Every row comes from one small tree of marks. Brackets hold a mark, then the marks that hang from it, in alphabetical order. Every link used is in the known rows. Which tree was each row made from?
In the rows, 128 means zero.
Known rows
(fovo (setol lofaze (lolav fasuna medud) pusov)): [ 81  89 112 128  96 151 174 167 104 121 107 125 184  97 137 156 108  61
  99 130 129 171 138 154  52 131 143 118 131  88 119 105 141 145 120 143
  78 166 163 169  99 120 174 147  91 153 108 136 152 173  92  91 166 154
 128]
(medud (kobim (setol lofaze))): [148 100 146 166 132 124 156 164 130 110 127 130 137 122 120 139 113  85
  54 144 119 146 162 135 125 109 132  96 173 100 137 129 104 151 109 130
 112 136 137 155  58 131 171 133 123 153 131 102 150 101 107  83 121 183
 150]
(kadod (setol kobim lolav)): [131  85 141 131 125 129 152 145  98 128 124 135 160 110 103 143 127  98
  41 165 156 137 157 117 123  97 140  98 181  99  93 100 146 119 129 182
  96 142 133 157  97 138 204 161 114 149 145 107 140 152 118 100 137 147
 130]
(rugu (lata mevur)): [118  91 137 151 109 101 131 152 109 120 119 122 121 120 111 116 130 131
   4 142 117 168 148 108 142 136 135  71 141 134 109 103 131 122 128 150
  85 113 151 170  81 156 192 149  92 155 116 119 133 143 116 109 108 131
 133]
(fovo (setol kadod mevur)): [130  91 139 153  92 100 161 150 110 140 129 124 122 124 134 157 132 121
  64 133 139 182 160 126 100 122 155  80 151 113 112 102 134 135 119 141
  84 142 127 142  71 107 172 132  76 149 138 115 144 152 122  91 136 120
 126]
(labab lolav): [145 104 137 144 111  96 114 140 127 118 131 131 114  95 132 131 146 133
  68 138 139 160 131 112 133 135 115 101 147 124  97 107 118 150 126 178
 108 145 141 150  51 145 204 158  76 161 121 111 139 112 149 133 137 154
 146]
(fovo (setol kufu lofaze mevur pusov)): [153  75 128 120  77 136 165 166 138 129 124 113 160 130 138 130 135  88
  81 140 117 154 121 129  79 145 163  93 134 102 133 113 147 141 132 122
  89 130 170 157  85 129 165 146  85 140 116 106 154 181  96 116 159 134
 120]
(setol kadod kobim lofaze mevur pusov): [164  95 131 111  83 149 200 147 126 133  98 124 141 109 100 167 138  57
  67 150 109 172 180 137  75  88 151  79 163  94 121 111 129 111 138 150
  22 156 145 120 122  97 144 144 105 103 128 122 175 221  86  82 141 138
 109]
(mevur (setol fovo)): [129  95 146 145 127  88 137 128 112 134 125  86 141 111 126 155 140 137
  42 126 142 187 137 121 135 131 140 103 149  85  84 102 113 163 135 156
 136 150 131 165  57 139 186 149 111 183 159 122 131 145 138  99 129 139
 122]
(lata (mevur setol)): [139  67 141 170 111  94 130 137 120 131 137 112 141  89 120 137 141 141
  32 146 135 154 142  90 128 114 127 100 146 117 108 117 124 140 125 164
 106 154 125 159  71 155 200 177 107 172 127 126 136 142 107 100 132 123
 138]
(vanu kufu (lolav fasuna (medud lofaze) mekiv)): [133  89 105 112 123  95 121 136  92 129 163 122 145  68 127 127  87  82
  81 126  94 139 130 152 137 127 159  89 171 110  69 101  91 181  81 103
 145 162 171 161 108 138 185 171 109 200 115 111 126  51 133 136 205 162
 123]
(medud (kobim (setol kadod))): [142  85 162 158 128 103 153 158 118 113 123 130 126 125 126 148 115  92
  43 144 133 160 169 134 132  97 135  86 166 105 119 112 103 145 114 141
  96 134 118 155  61 121 186 129 124 158 156 108 147  94 124  88 113 179
 139]
(vanu kufu (lolav medud)): [144  79 132 104 114  89  96 112  90 133 149 124 134  92 130 116 121 118
  74 143 123 127 134 141 122 138 150 105 152  99  78  84  90 171 109 119
 122 138 168 162  99 145 190 186  95 175 112  96 131  68 147 154 180 130
 146]
(lolav fasuna (medud lofaze) mekiv (vanu kufu)): [125 107  82  90 150  95 160 173  87 132 156 117 168  81 146 149  95  92
  92 104  91 180 114 157 133 112 145  86 159 125  66  97 107 189  89  87
 133 149 167 145 105 132 195 145 134 185 126 112 153  44 119 112 159 158
 123]
(fasuna fovo): [123 111 159 138 111 106 139 119 124 135 132 135 132 103 135 148 149 160
  24 138 117 169 152 140 125 129 137  94 153  76  87 117 125 145 127 136
 109 132 137 114  63 143 182 147  95 153 152 111 133 103 138 129 114 156
 154]
(vanu lolav): [150  84 156 140 111  99 124 135 107 127 137 132 107  99 112 128 119 126
  54 143 131 144 162 123 131 143 147  99 173 109  91 103 115 144 119 148
 118 141 133 159  84 137 194 168  78 172 122 109 119 101 127 128 154 144
 142]
(mevur (setol lofaze pusov)): [135  76 135 136 114 136 179 145 119 111 116  99 156 105 124 140 139 107
  57 121 126 171 138 116  96 127 144 110 139  85  98 111 131 158 132 171
 111 157 139 169  87 145 177 154 116 159 118 136 144 180 103  90 137 172
 117]
(lofaze (setol fovo kufu lolav)): [140  85 124 117 109 119 117 130 128 127 129 102 163 115 118 151 134 101
  38 139 148 150  99 122 145 119 147 109 160  91 103 114 121 160 122 167
 134 146 150 181  86 149 214 164  86 171 154  82 122 146 133 137 153 148
 115]
(medud kobim (lofaze (setol fovo kufu mevur))): [189  87 112 160 141 113 127 173 137 137 130 118 161 114 141 145 102  60
  28 138 109 132 146 144 152  94 149  88 187 131 112 130  90 152 109 113
 146 147 176 166  30 142 157 142 134 168 170  94 139 117 127 122 151 171
 119]
(kobim (setol fovo kadod kufu mevur)): [157  82 148 119  83  95 140 129 140 140 108 100 134 148 119 147 145  91
  53 136 143 178 125 118 137 130 156  73 153  88 123 112 108 156 112 127
  93 121 140 137  62 100 189 158  82 156 156  76 144 147 135 120 132 128
 113]
(zatubi (lolav medud)): [130  99 133 134  84  89 107 144 114 141 114 154 114  91 149 134 125 126
  60 126 128 162 161 151  95 131 122 108 156 131  82 108  95 139 101 136
  98 137 166 149  71 135 195 179  87 145 112 100 122  91 134 106 147 139
 146]
(setol kadod kufu): [139  73 148 102  99  96 151 149 116 130 120 126 132 117 140 133 135 127
  63 126 136 178 111 132 128 120 147  85 137 105 100  82 131 166 121 164
  78 121 142 154 105 127 211 144  84 142 142  93 146 110 139 160 130 153
 117]
(rugu lata (setol fovo kufu)): [113  88 145 107  99  75 130 151 106 110 109  87 147 163 116 111 125  96
  18 128 131 204 115 130 136 163 159  65 119  82  93  75 109 156 131 128
  90  77 181 181  58 153 187 124  95 178 135 103 133 151 136 114 125 128
 100]
(pusov setol (zatubi (lolav fasuna))): [121 112 134 145 123 115 167 161  88 116 141 123 125 103 131 135 128 138
  82 138 132 162 175 101 131 122 122  74 172 128  83 139 126 107 115 160
 143 152 131 142  65 156 214 166  51 198 142 114 114 120 114 115 166 157
 125]
(rugu lata setol): [103  87 143 134 107  84 150 157  94 103 114 109 127 149 111 117 121 108
  17 122 129 204 149 116 124 150 149  70 130 100  91  86 116 144 119 150
  89  97 157 178  62 157 188 121  99 171 110 118 130 144 123  80 112 143
 117]
(fisop fasuna (setol fovo lofaze mevur)): [135 102 115 127  79 125 168 126 107 115 123 117 141 109 110 167 108  93
  64 105 106 165 126 125 114 138 129  81 177 103 124 106 114 156 141 110
 124 140 163 113  70 125 148 149  76 168 149  80 134 191 118  95 152 111
 104]
(pusov (zatubi (lolav fasuna mekiv vanu))): [137 121 123 116 113 101 165 159 104 110 148 118  92  96 122 151 108 141
  87 122 105 172 167 109 138 136 125  68 176 122  86 128 121 130 107 134
 126 149 113 126  81 126 203 157  68 182 137 118 118  83 120 109 147 157
 114]
(setol fovo mevur): [165 109 126 135 101  79 114 129 127 162 118 105 118 114 123 164 140 129
  45 138 116 175 149 135 141 133 139  75 171 120 107 114 114 142 137 114
 127 139 159 135  43 116 162 158  86 149 160  89 139 150 149 112 136 101
 129]
(fisop fasuna (setol kufu)): [120  64 148 103  85 106 158 140 100  96 138 134 147 107 133 129 104 122
  67 104 119 160  86 116 126 135 127  97 151 105 102  78 127 180 141 145
 123 114 146 139  93 157 204 140  88 189 155  73 124 127 121 141 144 146
 107]
(mevur (setol kadod kobim lofaze lolav)): [125 104 133 140 116 139 197 135 112 116 108 107 168 103  88 165 128  82
  72 138 144 173 172 124  79 105 137 124 152  55 118 106 122 147 120 200
  59 172 115 154 128 116 174 145 106 147 110 138 153 202  98  89 132 161
 119]
(medud kobim): [152  96 150 155 139  92 130 162 113 127 134 132 125 103 135 144 111 122
  45 147 112 149 161 147 134 105 125  91 168 123 109 106 116 148 133 136
 122 135 143 160  59 143 179 133 126 152 157 111 145  82 130 111 121 167
 149]
(mevur (setol kadod kobim (lofaze medud) lolav)): [125 105 131 139 116 135 178 142 116 126  98 109 170 103 102 176 139  80
  70 130 146 178 164 136  67  94 135 135 152  51 119 104 115 153 104 193
  53 185 123 166 122 122 164 155 103 142 109 140 148 191 106  83 134 164
 112]
(rugu lata (setol fovo kadod mevur)): [123  98 132 125  93  74 147 141  95 127  94  89 122 163 102 150 128  83
  13 123 130 219 163 126 121 149 158  42 134  99  98  84 105 130 125 130
  71 101 163 156  53 119 159 124  87 156 134 117 138 195 138  72 120 107
  94]
(kufu (vanu (lolav medud mekiv))): [150  80 139 112 120  74  89 142 108 117 153 130 128  93 119 154 129 140
  51 135 128 160 161 146 112 134 149  96 170 108  86  73 125 144 141 131
 117 145 153 151 113 131 190 162 101 171 129 118 143  78 120 114 153 113
 148]
(fisop (fasuna fovo)): [108 117 169 134  99 114 156 123 104 126 132 154 137  94 130 145 114 148
  37 111 104 166 128 131 137 123 118 100 163  85  83  99 127 154 134 132
 119 128 140 103  76 151 174 135  88 170 162  93 121 108 131 134 118 141
 139]
(fovo (setol kadod kobim lofaze mevur)): [131 115 132 149  96 134 194 155 119 133 127 127 141 120 110 162 132  86
  80 147 135 178 178 135  80 105 156  88 163  85 130 113 130 125 119 143
  43 152 127 131 101  95 147 126  83 132 120 118 164 182  90  72 139 121
 128]
(mevur (setol kobim kufu lofaze)): [146 101 141 128 124 121 173 146 131 119 131 101 175 110 112 131 143 103
  73 135 133 164 125 122 107 120 144 115 149  62 105 106 120 170 126 173
  90 145 138 160 108 148 182 142 113 164 117 109 148 154  89 117 138 158
 127]
(fasuna (fovo (setol (kufu vanu) lolav mevur))): [135 102 152 125  88 104 125 124 142 137 130 124 167 122 129 155 153 142
  46 150 132 149 144 136  83 157 152 105 136  64 116 104 142 135 143 121
 104 125 158 120  76 130 182 152  83 150 147 108 138 150 120 147 130 114
 154]
(fisop fasuna (setol fovo kobim mevur)): [132 102 146 120  88  99 158 121 100 121 128 121 141 105 102 170 109  97
  58 127 117 169 141 124 125 114 127  83 180  94 106  90 108 141 159 119
 102 132 142 109  74 125 161 136  99 182 185  78 132 176 117  90 144 103
 103]
(kadod setol): [135  76 138 139 130 113 147 149  92 130 135 137 139 117 133 133 136 130
  30 139 151 151 137 110 149 110 146  75 178 125  79 102 145 134 119 168
 133 135 139 160  66 148 206 160 106 155 149 102 135 116 131 106 134 149
 133]
(zatubi (lolav mekiv)): [151  97 142 140  73  96 128 147 130 127 147 140  88  91 121 136 112 144
  34 132 108 159 162 132 123 130 135  88 175 131  87 125 116 131 104 139
 125 134 140 148  97 138 200 163  89 157 120 104 114  99 134  92 145 159
 124]
(medud kobim (lofaze (setol fovo))): [158  91 121 174 153 123 138 172 122 121 133 127 150 105 142 148  94  69
  18 138 117 145 165 144 153  81 139  96 187 127 100 126  87 146 108 127
 139 156 157 172  31 145 162 133 142 175 174 113 139 104 129  96 137 189
 123]
(kufu (vanu (lolav (fasuna (fovo setol)) mekiv))): [122 103 160 127 114  89 134 133 117 113 158 127 136  92 113 159 126 145
  50 133 135 164 162 135 115 148 161  81 170  84  77  86 138 129 144 121
 129 143 138 139 104 128 201 143  91 185 155 130 128  89  98 119 153 120
 149]
(vanu kufu (lolav fasuna)): [130  93 142 110 114  98 141 112  99 130 149 124 129  80 118 113 110 117
  85 132 128 135 123 116 148 146 152  89 163 104  71  96 103 163 112 123
 144 138 156 166  95 146 216 175  89 181 135  95 117  76 125 164 179 141
 141]

Which tree is each row?
[137 110 121  76 114 100 140 154 119 137 130  86 165 108 106 163 106  99
  80 133 113 173  94 144 136 151 145  93 154  92 106  96 143 169 139 118
 130 131 154 157 115 121 219 150  90 175 159  99 135 123 125 149 151 132
 105]
(setol fovo kufu (lolav fasuna mekiv vanu))
[154 119 145 123 102  90 148 125 116 161 109 108 123 117 103 181 141  95
  51 156 130 190 179 146 125  93 145  68 173  93 104  96 106 120 144 135
  53 145 136 116  84  86 154 140  96 135 179 102 160 176 130  93 130  98
 112]
(setol fovo kadod kobim mevur)
[141  97 116 147 141  91 121 172  92 128 147 134 139  69 126 155  74  60
  67 130  91 146 170 174 124 116 149  84 192 124  81 114  99 159  92 114
 137 176 155 157  84 125 159 146 117 197 124 131 128  50 114 105 191 180
 130]
(vanu (lolav fasuna (medud kobim lofaze) mekiv))
[101 109 139 123 121 115 156 137 111 124 106 123 171 117 117 161 129  87
  75 128 144 176 142 131 102 137 130 114 150  74 106 121 116 159 103 129
  99 143 126 131  73 120 211 162 102 169 126 103 137 106 108  99 120 156
 155]
(kobim (setol (lolav (fasuna fovo) medud vanu)))
[ 90 101 112 134 126 119 163 179  94 132 119 129 179 107 142 155  98  81
 100 123 143 177 148 146  78 133 137 122 142 107 108  97 128 154 107 127
  94 151 146 161  75 122 192 142 100 172 121 128 146 121 104  99 144 143
 138]
(fovo (setol (lolav fasuna (medud lofaze) vanu)))
[125  55 142 104  79 134 159 143 105 117  93 124 136 107 119 156 119  89
  52 141 131 169 156 134  82 111 135 104 129 102 110  86 142 127 138 181
  58 148 134 159 118 113 202 160  97 131 142 132 148 190 135 117 134 165
 101]
(setol kadod lolav pusov)
[148  81 138 151 110 119 153 144 136 126 134 109 168  93 108 126 143 110
  50 160 130 143 130 100 113 109 134 106 144  89 124 118 122 143 127 162
  71 149 139 155 101 152 189 172 108 159 113 116 152 159  80 111 144 124
 131]
(lata (mevur (setol kobim kufu lofaze)))
[146  67 134  92 105 169 171 158 116 116 110 126 192 120 107 125 130  54
  56 167 143 123 126 122  95 108 154 103 162  81 113  99 158 123 134 176
  74 133 164 165 125 141 195 168 115 131 131 108 157 195  94 125 157 162
 110]
(kadod (setol kobim kufu lofaze lolav pusov))
[141  71 143 141  85 111 150 156 120 136 126 115 136 121 139 146 133 114
  58 144 126 168 152 123  93 133 156  88 141 117 109 108 144 128 140 128
 100 137 143 155  64 127 174 144  98 157 143 119 144 167 112  90 145 127
 123]
(fovo (setol mevur pusov))
[137 127 132 132 120 130 157 159 130 134 118 136 151  96 124 154 142  98
  71 139 120 175 155 152  96  83 131 116 175  77 121 114 112 150 102 149
  51 161 152 152 101 137 152 147 101 126 112 109 157 125 101  89 129 153
 136]
(setol kobim (lofaze medud))
[135  74 164 129 120 109 167 142 116 118 122  99 157 103 114 143 142 111
  47 144 136 175 152 117 106 103 139 110 141  76  80  99 125 142 152 176
  88 152 118 164  92 146 189 144 141 174 155 135 144 168  99  85 128 162
 117]
(mevur (setol kobim pusov))
[167 109 130 119 123  96 124 159 121 110 155 116 110 105 114 146 139 135
  65 139 122 167 130 111 141 134 127  96 154 127  91 108 131 149 129 158
 116 140 123 141  84 139 208 147  86 174 117 121 143  98 138 110 134 152
 133]
(labab (lolav mekiv vanu))
[154  75 128 120 122  83  96 152 113 116 147 133 135  91 127 148 115 123
  48 130 122 155 167 149 111 129 150 101 174 116  88  79 115 145 129 125
 116 147 163 151 105 130 179 160 108 174 127 124 144  81 121 115 156 126
 144]
(kufu (vanu (lolav (medud lofaze) mekiv)))
[108 109 149 107 115 119 178 167 113 127 128 118 183 115 116 140 114  90
 106 152 152 167 126 129  91 132 145 117 140  78 111  89 145 145 135 140
  69 124 130 159 113 130 219 130  99 170 142 107 146 132  82 129 140 130
 134]
(fovo (setol kobim kufu (lolav fasuna vanu)))
[140  94 134 110 110  94 135 120  99 124 173 111 121  76 105 124 101 122
  70 136 103 137 122 125 156 139 161  75 175 103  70 102 114 168 106 118
 159 148 144 164 122 144 209 166  93 193 129 102 117  64 128 143 192 152
 126]
(vanu kufu (lolav fasuna mekiv))
[145  66 155 150  94 114 143 137 123 115 129 108 133  88 113 132 137 117
  38 168 129 146 173  86 105 105 121  96 140 103 106 121 115 104 135 164
  69 158 118 147  81 146 189 186 111 174 138 140 137 171  93  86 147 129
 114]
(lata (mevur (setol kobim (pusov (zatubi lolav)))))
[114  77 138 107  93 124 174 140  84  92 125 130 148 107 108 153  90 110
  74 110 128 158 126 108 103 139 116 116 158 105 114  79 132 157 146 145
 115 126 129 130 103 145 207 151  89 182 143  92 125 157 118 109 129 137
 114]
(fisop fasuna (setol (lolav vanu)))
[ 94 123 164 146  93 141 176 133 106 118 138 151 153 105 130 144 111 133
  51 112 108 167 132 136 113 130 130 105 158  71  98 105 132 152 129 122
 108 131 141 106  79 142 157 123  77 170 144 104 130 130 113 117 127 140
 137]
(fisop (fasuna (fovo (setol lofaze))))
[137 117 115 141 134 117 159 142  91 133 133 101 157 110 111 171 140 126
  78 153 117 152 177 106 119 127 126  75 172  99 115 151 144 113 127 157
 151 172 131 115  63 142 182 167  51 190 143 118 128 167 124 126 163 141
 130]
(pusov (setol (lolav (fasuna fovo)) mevur) zatubi)
[135 107 148 153 104 100 153 152 121 141 140 123 138 117 119 149 133 117
  69 156 134 169 170 127 103 113 148  94 163  98 112 111 129 127 131 132
  80 141 130 139  71 121 166 129 100 157 142 107 147 148 101  82 135 115
 140]
(fovo (setol kobim mevur))
[107  91 172 136  96 125 153 131 122 126 133 125 149 118 147 147 147 142
  28 148 127 172 156 140  96 133 152  96 130  66  89 111 139 128 139 127
  90 130 134 126  63 138 176 136  99 162 162 131 138 136 120 109 126 156
 140]
(fasuna (fovo (setol pusov)))
[148  81 107 146 153 103 112 181 107 127 127 138 172  98 166 142 108  67
  49 129 114 145 136 168 123  85 136 108 165 126  95 111  90 175  93 132
 118 158 174 171  52 149 166 142 137 168 135 104 148  67 127 115 152 184
 137]
(lolav (medud kobim (lofaze (setol kufu))))
[107  67 148 125  99 125 178 158  95 103 129 111 123 125 146 149 124 114
  74 140 138 187 162 119  96 114 147  81 129  94 105  93 141 125 131 158
  63 147 110 149  82 111 179 128  79 169 157 146 149 153 123  95 137 158
  98]
(fovo (setol kadod (pusov zatubi)))
[108 108 115 136 123 149 185 170  91 137 106 130 180 104 121 171 134  86
  77 127 145 180 147 139  83  95 137 108 166 103 115 119 142 136 100 176
  99 174 153 170 113 139 196 160  63 147 113 121 144 172 108 101 160 161
 122]
(pusov (setol kadod (lofaze medud) (lolav fasuna)))
[114 102 122 154 110 123 140 139 112 115 107  96 150 121  93 134 129 103
  11 141 124 165 150 106 117 149 140  87 135 101 125 113 124 127 128 158
  90 130 155 179  85 147 178 157  92 160 105 136 132 203 108  97 118 128
 122]
(rugu (lata (mevur (setol fovo lofaze lolav))))
[163  49 152 109  72 112 157 143 139 126 101 112 136 143 125 135 144  79
  53 137 134 166 124 108 114 124 157  78 138  98 119 110 126 148 118 141
  80 122 136 143  82 112 199 160  96 148 142  88 147 163 118 117 135 155
 110]
(kobim (setol kadod kufu mevur pusov))
[123 106 152 112 112 104 141  95 106 133 149 124 139  81 119 120 122 127
  66 136 123 133 130 125 142 152 155  86 160  77  63 104 102 158 114 111
 141 137 154 141  88 146 207 176  87 182 144 101 114  76 126 170 174 144
 151]
(vanu kufu (lolav (fasuna fovo)))
[105  75 151 110  94  95 141 152  97 102  96  88 136 155 114 124 122  84
   5 132 128 214 144 126 119 151 156  65 114  89  85  77 114 129 145 131
  77  90 171 183  55 145 177 124 112 172 144 132 136 187 129  74 121 136
  88]
(rugu lata (setol fovo pusov))
[113  89 177  89  91 107 159 118 115  92 139 140 174 106 118 144 130 130
  48 128 128 156 114 128 107 126 131 100 153  52  91  64 125 150 171 130
  85 106 147  97 110 153 195 131 107 181 187  83 138 132  98 144 127 125
 129]
(fisop (fasuna fovo) (setol kobim (kufu vanu)))
[141  48 148 156 102 108 134 140 121 126 128 107 145  90 123 135 142 128
  24 152 130 154 140  92 116 114 131  99 133 118 104 112 131 130 138 161
  96 153 131 165  74 153 199 180 116 168 135 135 141 164 103  95 139 132
 126]
(lata (mevur (setol pusov)))
[102 134 126 134 123  86 114 128 111 132 119 142 154  75 150 158 154 109
  82 124 132 175 122 148 115 136 110  95 141 101  72 111 110 162 116 157
 107 166 159 124  43 136 194 157  79 172 130 122 137  82 137 137 154 153
 164]
(labab (lolav (fasuna fovo) medud))
[ 97 107 126 123  98 113 179 151  94 103  96  95 135 161 103 138 118  71
  23 116 131 224 157 135 112 144 160  57 130  76 105  83 106 137 116 142
  52 102 166 167  76 122 158 115  83 151 113 131 148 192 123  69 120 134
  93]
(rugu lata (setol fovo kadod lofaze))
[109 134 113  78 144  85 149 135  85 140 163 109 171  87 138 168 130 129
  75 116  92 183 112 165 128 125 148  76 149  82  55 101 118 181 111  83
 131 144 155 114 112 136 197 145 121 178 142 114 143  40 119 118 150 140
 144]
(lolav (fasuna fovo) medud mekiv (vanu kufu))
[116 126 122 114 175  80 152 181  73 142 118 132 169  94 151 170 111  87
  99 116 122 180 139 168 112 113 122  90 159 130  78  87 110 163 126 106
 112 147 153 150  65 128 195 136 132 161 149 113 151  45  99 108 132 140
 161]
(lolav fasuna (medud kobim) vanu)
[147  91 126 119  85 119 167 156 134 126 126 121 156 134 132 148 144 109
  84 127 143 170 134 130  78 139 164  86 142  96 133  89 142 143 130 131
  74 129 162 144 101 109 174 137  71 129 121 107 163 168  97 125 141 104
 131]
(fovo (setol kadod (kufu vanu) lofaze mevur))
[158  92 105 135 108  89 118 144 101 153  93 130 144 104 121 191 117  72
  70 144 113 152 179 166  74 105 125  96 156 120 130 100 113 143 117 146
  80 171 157 138  85  96 154 161  97 124 123 111 154 153 145 108 147 130
 135]
(setol kadod (lolav (medud kobim)) mevur)
